What can hang from each mark:
Q_287: Q_657 Q_829 Q_993
Q_42: Q_19 Q_594 Q_657 Q_764
Q_250: Q_353 Q_943
Q_943: Q_250 Q_657
Q_217: Q_984
Q_497: Q_287
Q_19: Q_42 Q_217
Q_594: Q_42 Q_346
Q_993: Q_287
Q_346: Q_594
Q_984: Q_42 Q_287
Q_969: Q_217 Q_353

Each row was made from one small tree. Brackets hold a mark, then the marks that hang from it, in the order of their numbers. Every link used is in the known rows. Write each row's tree.
In the rows, 128 means zero.
Known rows:
[Q_969 [Q_217 [Q_984 [Q_42 Q_19]]] Q_353]: [150 179 152 122  91 131 113 138 128 158 169 184 122 106  78 172  80 182
  87 103 127 128 109 127 168 129 114 114 142 109 164 109  99 105]
[Q_346 [Q_594 [Q_42 Q_657]]]: [147  70 104 156 119 162 132 129 129 165 165 127  92 129 134 148 105 179
 137 111 108 136 145 111 169  96 123 139 138 102 152 126 129  93]
[Q_943 Q_250]: [132  92  86  60  85 131 116 106 136 168 140  94  98  91  83  74 111 145
 146 135 131  84  93 110 120 136  93 120 139  95 157 167 142  71]
[Q_969 [Q_217 [Q_984 [Q_42 Q_19 Q_657]]] Q_353]: [154 175 153 136  89 123 122 130 120 141 167 188 118 116  78 183  84 183
  85 109 127 139 106 133 189 118 113 126 147 108 171  99 102 116]
[Q_250 Q_353 Q_943]: [142 101 145  86 105 158 128  83 151 110 106 167  91 143 129 125  75 150
 127 136 142 133  95 107 126 142  74 135 116  51 177 116 168  71]
[Q_984 Q_42 [Q_287 Q_657]]: [118 106  60  59  76 140 151 122 142 174 112 125 156  91  87  97 121 176
 140 157 131 121  84 143  57 150 117  89 139  64 198 206 156 110]
[Q_250 Q_943]: [138 103 111 101 106 139 123  88 150 120 129 144 100 146 120 133  67 146
 110 129 143 119  97 116 112 123  84 133 125  68 154 126 169  93]
[Q_346 [Q_594 [Q_42 [Q_19 Q_217] Q_657 Q_764]]]: [136  84 122 194 124 161 114 122 102 147 177 108  97 147 147 160 118 159
 121  96 101 138 150 105 168  68 108 138 136  92 142 137 102 115]
[Q_217 [Q_984 [Q_42 Q_594] [Q_287 Q_657]]]: [141 110  85 118 111 123 152  95 168 189 147 126 126 112 103 108 125 180
 132 144 137 126  68 124  84 139 101 114 138  99 148 172 140 115]
[Q_594 Q_42 Q_346]: [135 101 118 110  79 165 149 131 159 141 165 153  94 135 125 156 141 132
 166 106 150 133 142  92 121 122 130 134 141 103 157 123 113  61]
[Q_993 [Q_287 Q_829]]: [137 133 101  72 102 153 139  94 121  84 149 109 130  71 114  63 130 133
 124 121 117  88  64 127 125 157 132 158 137 100 144 115 119  93]
[Q_969 [Q_217 [Q_984 [Q_42 Q_594]]] Q_353]: [166 170 139 116 103 128 129 126 130 159 163 179 104 134  94 154  75 184
 100 101 146 135 120 118 175 131 121 125 136 111 154  93 102 107]
[Q_943 Q_250 Q_657]: [118 103  77  69  72 112 105  83 139 163 155 119 106  68  52  39  89 149
 142 150 127  74  96 123  96 132  66 126 142  84 155 189 131  80]
[Q_217 [Q_984 [Q_42 Q_657 Q_764] [Q_287 Q_829]]]: [159 112 105 133 101 117 166  85 163 135 143 145 126 124  98 129 135 180
 123 151 142 140  65 116 108 139 102 146 149  90 148 167 123 117]
[Q_594 Q_346]: [132 105 125  85  78 154 143 108 149 128 153 137 102 104 111 121 107 134
 136 121 134 133 122 103 120 110 122 126 119  95 149 121 121  87]
[Q_497 Q_287]: [142  81  74 106  91 172 109 140 128 161 140 107 112 125  83  87 121 135
 152 124 101  96  97 101 170 127 115 145 130 102 161 120 164  65]
[Q_497 [Q_287 Q_657 Q_829 Q_993]]: [122 123  84  78 118 135 134  72 137 137 140  87 157 132 117  52 147 121
 115 129  54  77  82 136 118 163 144 173 129 122 173 138 174 101]
[Q_969 [Q_217 [Q_984 Q_42 [Q_287 Q_993]]]]: [156 158  97 106  90 129 136 108 168 170 141 171 126 122  98 129  85 176
  92 128 114 126  91 150 122 123 124 110 131 115 183 151 138 104]
[Q_984 [Q_42 Q_764] [Q_287 Q_829 Q_993]]: [153 130  71  79  96 120 178  91 130 127 114 133 153 134 116  83 145 172
 125 143 123 107  94 133  45 145 147 139 144  78 181 216 146 118]
[Q_594 [Q_42 Q_764]]: [150 104 105 133 100 167 135 124 144 154 168 132  99 164 107 135 141 132
 154 116 157 115 118  89 136 122 112 160 144  82 135 160 114  62]
[Q_19 Q_217]: [116 121  90  83  85 179 129 109 128 158 166  91 130 137 140 129  72 118
 136 116 132  97 119 113 114 138 119 114 101  82 166 116 131  84]
[Q_42 [Q_19 Q_217] [Q_594 Q_346] Q_657 Q_764]: [132 110 140 211 108 114 138  66  72  56 164 104  79 182 154 141 147 100
 108  97 118 162 138 103 169  20 102 160 126  89 119 103  88 159]
[Q_287 Q_657 Q_993]: [119 151 102  68 110 134 144  57 152 169 162 102 154 128 116  82 116 122
  94 134  88  84  75 147  86 137 134 153 112 102 173 180 161 103]
[Q_19 [Q_42 Q_594 Q_657 Q_764] [Q_217 Q_984]]: [144 138 109 160 128 163 145  56 115 144 196 102  94 197 193 158 125 123
 117  99 142 116  82  96 165 136 105 169  94 101 108  87  92 131]
[Q_346 [Q_594 Q_42]]: [144  74 103 138 122 172 122 140 139 186 168 119  97 118 134 133 100 184
 143 105 111 121 148 105 142 112 124 124 133 101 142 140 124  81]
[Q_969 [Q_217 [Q_984 [Q_42 Q_594] Q_287]] Q_353]: [171 162 118 112 105 125 127 132 123 176 153 195 118 116  92 144  80 191
 104 116 148 153 107 125 166 126 124 113 136 105 180 108 109 108]
[Q_42 Q_657]: [142  97  99 118  85 141 149  98 127 123 148 132 110 128  99 129 106 139
 126 143 122 128  96 123 167 104 115 154 132  87 160 123 146  95]
[Q_594 [Q_42 Q_19 Q_764] Q_346]: [132 109 145 164  90 151 129 127 133 114 172 148  93 138 116 160 171 123
 142  98 137 137 135  87 127  80 111 146 151  95 131 151  87  86]
[Q_993 [Q_287 Q_657 Q_829]]: [117 144 106  56 109 143 135  70 126  89 149  92 148  64 114  46 137 121
 107 129 104  93  48 141 110 167 123 156 134  96 148 129 119 112]
[Q_594 [Q_42 Q_657 Q_764]]: [155  99 107 156  98 155 146 113 133 128 164 142  93 175 108 150 150 127
 146 123 156 135 114  96 168 101 111 176 151  84 147 146 118  76]
[Q_217 [Q_984 [Q_42 Q_764]]]: [154 120 120 129  95 146 147 108 182 161 163 125 100 139  88 140 115 171
 129 124 151 108  80  95 111 139  87 139 137  92 116 169 118  93]
[Q_42 Q_19 [Q_594 Q_346] Q_657 Q_764]: [146  96 147 216 115  97 141  71  83  55 155 128  72 158 122 125 165 121
 106 110 112 166 124 105 176  13 101 175 144  92 102 124  94 154]

Which tree is each row?
[137 105 148 187  86 136 141 113 123  90 169 156  85 152 115 176 180 119
 137 104 135 158 130  94 159  60 109 162 159  95 143 137  91 101] | [Q_594 [Q_42 Q_19 Q_657 Q_764] Q_346]
[141 138  89  95 102 130 156  88 185 201 154 135 149 108  98 116 123 175
 114 144 121 104  52 135  67 153 114 121 132 103 183 200 154 102] | [Q_217 [Q_984 Q_42 [Q_287 Q_657 Q_993]]]
[150 109  86 110  89 145 148 124 177 194 148 146 126  98  86 135 110 190
 141 145 146 117  68 116  91 146 102 108 139  94 163 174 142  85] | [Q_217 [Q_984 Q_42 Q_287]]
[129 108  99 179  89 123 154 105  86  80 136  93  95 185 129 147 141 147
 128 105 128 118 135 116 123  76 106 137 147  75 130 151 117 148] | [Q_984 [Q_42 [Q_19 Q_217] Q_594 Q_657 Q_764]]
[121 101 104  57  72 127 108  80 141 153 135 138 100  66  57  32  95 151
 153 155 128  86  95 116 107 146  56 128 136  71 173 181 129  62] | [Q_943 [Q_250 Q_353] Q_657]
[107 115  93 131  59 144 150 130 109 104 137 106 124 138 114 173 118 156
 134 117 114  98 122 132 108 114 114 108 148  80 170 147 138 121] | [Q_984 [Q_42 [Q_19 Q_217] Q_657]]
[170 169 135 101 107 137 107 123 129 193 173 201 132  93  80 139  66 168
  88 127 141 156  86 126 186 125 120 121 123 105 191 100 107  91] | [Q_969 [Q_217 [Q_984 Q_287]] Q_353]
[151 105 100 120 106 114 171  93 170 144 141 145 116 111 125 117 133 186
 142 136 138 136  96 113  76 145 121 122 144 113 137 142 124 115] | [Q_217 [Q_984 [Q_42 [Q_594 Q_346]] [Q_287 Q_829]]]
[139 146 124 136 123 173 140  66 131 152 200 103  90 179 200 149 126 121
 126  85 149 116  98  80 130 144 109 147  86 104  98  89  75 123] | [Q_19 [Q_42 [Q_594 Q_346] Q_764] [Q_217 Q_984]]
[128 113 111 132  78 139 135 133 122 116 135 112 114 129  84 133 137 167
 128 118 126  96 112 112  92 108 101 122 154  69 127 197 119 113] | [Q_984 [Q_42 Q_19 Q_764]]
[149 118  94 119 124 160 137  87 105 146 165 116  95 156 154 103 144 147
 128 112 133 101  94  98 136 138 123 163 111  87  90 134 105 111] | [Q_19 [Q_42 Q_594 Q_764]]
[117 110  81  57 111 125 141  74 134 153 133 122 177  74 112  61 120 149
 116 170 104 130  72 148  74 158 133 124 127  81 176 166 144 113] | [Q_984 [Q_287 Q_657 Q_829]]
[134 108 118 213 118 118 131  72  65  78 166  91  94 186 143 130 138 108
 104 109 113 139 122 111 172  36  98 166 128  83 115 119 102 152] | [Q_42 [Q_19 Q_217] Q_594 Q_657 Q_764]
[166  92 130 174 111 112 161  64 106  71 147 131  59 182 128 110 144 118
 122 117 144 176 128  92 184  42 109 182 128  88 112 111 105 137] | [Q_42 [Q_594 Q_346] Q_657 Q_764]
[130 108 139  93  95 143 119  64 152 105 118 187  97 121 103  97  58 152
 123 147 140 125  98 119 106 138  53 141 119  42 174 134 158  76] | [Q_250 Q_353 [Q_943 Q_657]]
[134 103  91 139  86 104 161 106  99  83 110 140 145 111  98 116 162 178
 121 154 113 138  93 138  89 106 121 131 168  67 166 194 126 144] | [Q_984 [Q_42 Q_19 Q_657 Q_764] [Q_287 Q_829]]
[118 125 108 114 103 113 144  92 167 160 149 128 162  76  98 120 139 186
 114 152 103 112  59 141  57 159 106 111 152 100 152 183 129 125] | [Q_217 [Q_984 [Q_42 Q_19] [Q_287 Q_657 Q_829]]]
[132 129 106 134 106 165 153  67  86 104 173 107  88 191 204 147 135 108
 128  91 141 133 120  96 155 117 123 157  91  88 127  80  89 140] | [Q_19 [Q_42 [Q_594 Q_346] Q_657 Q_764] Q_217]
[110 111 120 156 101 134 127  97  95 106 167  98 103 136 159 132 122 120
 129  94 105 122 148 111 112  70 120 115 120 106 126 100 105 127] | [Q_42 [Q_19 Q_217] [Q_594 Q_346]]
[121  99  76 118  75 107 165 117 104  96 108 143 156  87 103 126 150 191
 131 158 100 124  97 154  76 127 134 112 172  81 185 175 146 133] | [Q_984 [Q_42 Q_19 Q_657] [Q_287 Q_829]]
[125 109 116 208 115 117 135  75 100 113 181 101 102 158 147 157 122 129
 110 113 100 124 107 123 163  66 103 149 132 114 125  91 119 135] | [Q_42 [Q_19 [Q_217 Q_984]] Q_594 Q_657]
[166 169 125  96  92 135 123 139 132 185 156 200 130 100  78 151  72 191
  99 123 149 148  97 128 161 139 121 106 135 100 197 117 111  98] | [Q_969 [Q_217 [Q_984 Q_42 Q_287]] Q_353]
[141 103 144 187 119 114 126  87  96  88 159 118  79 141 120 104 156 127
 112 103 115 142 130  95 137  37 103 152 135  94  86 142  89 136] | [Q_42 Q_19 [Q_594 Q_346] Q_764]
[152 100 135 153  85 149 156 107 141 102 163 159  76 171 121 164 160 116
 151 109 162 163 134  85 166  82 114 168 146  91 152 127 100  87] | [Q_594 [Q_42 Q_657 Q_764] Q_346]
[122 126  76 116 104 171 149  81  89 135 172  98 110 172 200 148 115 126
 134 104 125 101 111 117 146 148 137 144  97  96 143  75 120 121] | [Q_19 [Q_42 Q_594 Q_657] Q_217]
[131  76 113 163 124 163 110 144 123 175 172 118 105 102 130 144 113 186
 132 103  89 115 148 113 138  93 119 118 144 104 136 147 119  91] | [Q_346 [Q_594 [Q_42 Q_19]]]
[126 128 154 176  94 160 126 114 147 130 194 132  96 155 140 185 155 110
 141  85 144 135 130  81 125  91 102 139 136 103 136 132  77  90] | [Q_594 [Q_42 [Q_19 [Q_217 Q_984]] Q_764] Q_346]
[165 175 153 104 108 140 109 119 135 175 182 185 118 109  86 149  60 162
  86 112 137 139  98 120 196 131 117 133 121 111 163  84 100  90] | [Q_969 [Q_217 Q_984] Q_353]
[141 108 130 178  94 113 158 100 154 117 161 136  87 132 110 165 138 174
 127 116 124 127 102 111 126  96  99 136 152 118 118 130 119 125] | [Q_217 [Q_984 [Q_42 Q_19 [Q_594 Q_346] Q_657]]]
[126  81 111 178 116 163 118 132 109 157 175 109 106 129 150 165 108 167
 128  99  90 127 152 117 158  83 119 124 138 102 156 124 119 107] | [Q_346 [Q_594 [Q_42 [Q_19 Q_217] Q_657]]]
[140  90  55  89  97 115 175 112 119 124 102 127 135 116 128  82 135 194
 155 147 129 120 120 133  53 149 145 112 154  86 157 164 146 121] | [Q_984 [Q_42 Q_594] [Q_287 Q_829]]
[161 128  95 114 116 140 140  87 175 207 175 149 137 103 102 114 108 156
 115 146 121 111  50 121 108 128 118 141 120 113 172 167 150  77] | [Q_217 [Q_984 [Q_287 Q_993]]]
[134 116  99  96 107 160 147  96 118 141 162 130  95 129 168 121 139 151
 141 106 125 107 112 105 121 145 137 140 110 106 111 104 112 106] | [Q_19 [Q_42 [Q_594 Q_346]]]
[150  86 113 149 101 117 166  78 113  87 144 136  73 152 134 119 128 134
 135 121 129 161 131 110 169  64 124 160 131 104 136  89 129 123] | [Q_42 [Q_594 Q_346] Q_657]
[109 116 100 144  89 171 120 139 124 156 181 114 127 141 133 170 132 128
 152 105 122  91 130 110 112 124 122 123 144  97 157 137 118  69] | [Q_594 [Q_42 [Q_19 Q_217]]]
[128 129  57  72 113  96 186  66 126 134 109 113 165 131 141  63 151 176
 122 147  97 105  97 158  25 155 159 127 144  96 181 196 163 142] | [Q_984 [Q_42 Q_594] [Q_287 Q_657 Q_829 Q_993]]
